What can hang from each mark:
L: R
D: R
F: L R
C: R
Q: L R
R: D L N Q S

Every row comes from one small tree of marks. The marks that hang from a mark follow it in brackets, in alphabetical order. Every link used is in the known rows. Which tree was each row made from?
Known rows:
Q(L(R(D N S))): [-2.396 -0.884 -2.017  1.702 -1.487 -0.650  0.876  2.446  3.152 -1.661
 -0.967 -4.945  5.730  1.426  3.153  1.628  1.013  3.567]
R(D L Q S): [-1.747 -2.850  2.003  0.907  0.655  2.373  0.814  1.959  2.539 -0.562
 -5.062 -1.954  2.273 -3.456  2.815  2.044  1.010 -2.070]
Q(L R(D N S)): [-1.974  1.496 -2.280  1.619 -2.115 -1.200  0.243  2.384  2.358 -2.201
 -0.724 -3.385  3.725 -0.834  4.479  1.267  0.706  3.529]
R(Q): [ 1.154 -0.643  1.017 -1.423  0.234  0.574 -1.305 -0.731  2.573  1.135
  1.598 -0.124  1.509  0.082  1.558  0.080 -0.572  1.477]
F(L(R(N))): [ 0.321  0.385 -0.843 -1.932 -1.611 -2.814 -0.279  1.636  2.025  0.705
  3.218 -3.380  4.846  3.935 -0.004  0.905  0.033  5.224]
R(L): [ 1.881  0.205  1.602 -1.198 -1.084  1.003  0.221  0.849  0.719  1.920
  0.260 -1.465  0.494  0.302  1.453 -0.794 -0.841  1.824]
C(R(D L N Q)): [-4.095 -4.841  2.464 -1.661 -0.501  0.145 -0.405 -0.016  2.803  1.926
 -4.325 -2.088  3.832  0.282 -0.773  3.437 -2.702  0.210]
C(R(L N)): [-1.567 -1.107  0.448 -3.022 -1.392 -0.347  0.931  1.264  3.069  1.679
  0.210 -2.982  2.805  2.817 -1.234  1.934 -3.272  2.613]
F(R(D L N Q)): [-1.662 -2.684  1.672 -1.574 -1.135 -1.207 -0.789 -0.257  2.111  1.667
 -3.078 -1.192  2.509  0.600 -0.058  1.935 -0.944  0.804]
R(D L N Q S): [-4.424 -3.328 -0.717 -0.563  1.052  2.292  1.145  2.673  2.963 -0.190
 -3.701 -3.043  3.577 -1.658  0.887  3.694 -0.402 -0.835]
C(R(D)): [ 0.404 -0.980  1.335  2.559 -2.679  1.355 -1.037 -2.307  3.491  0.949
 -0.231 -1.572  3.931  0.214  4.271 -0.744 -2.548  2.538]
L(R(N S)): [-1.117  0.200 -2.963 -0.834 -0.566 -0.672  2.527  3.154  6.261 -1.582
  3.829 -5.279  5.494  2.945  1.671  1.273 -0.329  3.487]
C(R(D L)): [-0.088 -2.153  3.439  1.163 -2.534  0.976 -0.114 -0.769  2.018  1.637
 -3.593 -1.985  2.647 -0.509  2.710  0.160 -2.070  0.869]
D(R(L N Q S)): [-3.435  0.174 -0.489 -3.912  2.914  0.638  2.614  3.739  4.917 -0.968
 -0.492 -5.208  3.536  0.988 -2.941  2.083 -0.087  0.580]
C(R(D L Q S)): [-2.324 -3.587  3.615  0.595 -0.081  1.017  1.223  1.580  4.458 -1.246
 -6.522 -2.355  3.283 -2.572  2.169  3.169 -0.031 -2.582]
F(R): [ 4.122  2.780  0.253 -0.125 -2.620 -1.359 -0.698 -1.167  3.289  0.233
  3.317 -0.777  1.445  2.226  3.122 -2.064 -0.499  3.558]
D(R(L Q S)): [-0.655  0.638  2.336 -2.462  2.414  0.646  2.348  2.968  4.612 -1.355
 -1.787 -4.205  2.222 -0.680 -1.010  0.449  1.286 -0.667]
D(R(L Q)): [ 0.410 -0.029  3.735 -3.297  1.567 -0.134  0.263  0.595  2.631  1.439
 -0.974 -2.735  1.415  0.415 -1.912 -0.908  0.070  0.854]
L(R(D Q S)): [-0.876 -3.022  1.666  1.926 -0.198 -0.173  0.782  1.061  5.709 -1.659
 -1.961 -3.312  5.091 -1.289  3.944  1.128  1.636 -0.233]

Write each row's tree:
[-3.990 -1.602 -2.242  0.489  0.685  1.533 -0.412  1.725  1.869 -1.375
 -2.603 -2.279  3.974 -0.816  2.040  3.479  0.736  1.268]
R(D N Q(L) S)
[-1.084 -1.981  3.301 -2.188  0.571 -0.273  2.079  2.911  4.946 -1.590
 -4.065 -2.381  2.144 -0.839  0.162  3.428  0.132 -2.051]
C(R(L Q S))
[-0.015  0.052 -0.889 -1.966 -1.738 -2.675 -0.311  1.289  1.766  0.718
  2.391 -3.520  3.742  4.166  0.270  0.489 -0.069  5.506]
Q(L(R(N)))
[-1.269 -4.265  5.127 -0.238 -0.934  0.246 -0.656 -0.774  2.436  1.576
 -5.578 -0.994  2.485 -1.431  1.197  1.830 -1.312 -1.053]
C(R(D L Q))
[ 0.449  2.389 -1.110 -1.986 -2.335 -3.329 -1.013  1.294  0.885  0.310
  2.576 -2.002  1.686  1.848  1.571  0.151 -0.421  5.537]
Q(L R(N))
[-1.152 -0.938  0.089 -0.609 -1.531 -2.026 -2.424 -1.164  0.975  0.387
 -1.989 -0.467  2.860  1.427  0.998  1.653  0.229  2.921]
F(R(D N Q(L)))
[-2.383 -0.279 -0.711  0.520 -1.625 -0.403  1.819  3.311  3.406 -0.920
 -1.890 -4.109  3.273 -1.675  3.310  1.560 -0.446  1.397]
Q(R(D L N S))
[ 0.010 -2.686  4.850 -2.953 -0.272 -1.076  0.022  0.516  3.066  1.141
 -3.203 -0.942  1.317  0.195 -0.687  2.019 -1.171 -0.583]
C(R(L Q))
[-3.472 -0.792 -2.978  1.897 -1.400  2.118  1.384  0.903  5.862 -1.456
  0.308 -4.059  6.023  0.833  3.267  2.228 -2.684  2.311]
C(R(D N S))
[-0.879  0.276 -1.408  1.028 -2.802 -0.870 -1.002 -0.615  2.955  1.136
  2.376 -2.391  3.687  0.195  3.984 -0.644 -2.221  4.562]
Q(R(D N))
[-0.265  1.913  0.079 -1.192  2.236  1.021  1.441  1.495  6.041 -2.102
  1.522 -3.788  3.456  0.104  0.606 -0.369  0.853  0.945]
D(R(Q S))
[-0.624 -3.538  3.517  0.162 -0.234  1.519 -1.150 -0.471  0.589  2.228
 -4.191 -0.566  1.459 -2.379  1.848  0.681 -0.270 -0.590]
R(D L Q)
[-0.885 -0.488  0.116 -0.532 -1.436 -2.139 -2.393 -0.898  1.297  0.378
 -1.204 -0.303  3.974  1.287  0.899  1.998  0.376  2.665]
F(L R(D N Q))
[-0.693  2.619 -3.174 -0.840 -1.268 -1.322  1.847  3.055  5.490 -2.055
  3.851 -3.715  3.357  0.791  3.034  0.968 -0.657  3.479]
Q(R(N S))
[-0.815 -2.560  3.508  0.807 -1.384 -0.577 -2.402 -1.741  1.453  0.347
 -4.542 -0.273  2.776 -0.622  2.296  1.629 -0.087  1.057]
C(R(D Q(L)))
[-3.042  1.907 -2.030 -2.874  2.526 -0.182  1.011  2.762  3.935 -2.138
  0.555 -4.426  3.907  1.846 -1.726  1.834  1.024  2.705]
D(R(N Q(L) S))
[-1.497  0.090 -1.473  0.670 -1.794  0.357  1.850  2.192  3.623 -1.051
 -1.965 -3.560  3.511  0.425  2.419  1.498 -0.343  1.244]
F(R(D L N S))
[ 1.434 -0.436  3.456  1.240 -3.019 -1.188 -0.439  0.167  1.018  1.516
 -2.366 -1.679  1.111 -2.305  4.327 -1.465 -0.287  1.628]
Q(R(D L))
[-1.836 -1.851  1.989  1.523 -0.514  0.228 -0.364  0.679  3.383 -2.466
 -5.487 -1.632  3.710 -1.654  3.292  2.963  1.148 -0.402]
C(R(D Q(L) S))
[ 0.855  2.009  0.377  3.025 -2.548 -1.192 -0.082  1.615  1.900 -2.575
 -2.131 -2.283  2.322 -2.638  6.514 -0.270  2.145  2.318]
Q(L R(D S))
[ 0.063  0.534  0.111 -0.873  0.898  0.216 -0.004  2.209  2.104 -2.208
 -1.650 -1.187  1.419 -0.882  2.033  2.119  2.339  0.502]
R(Q(L) S)
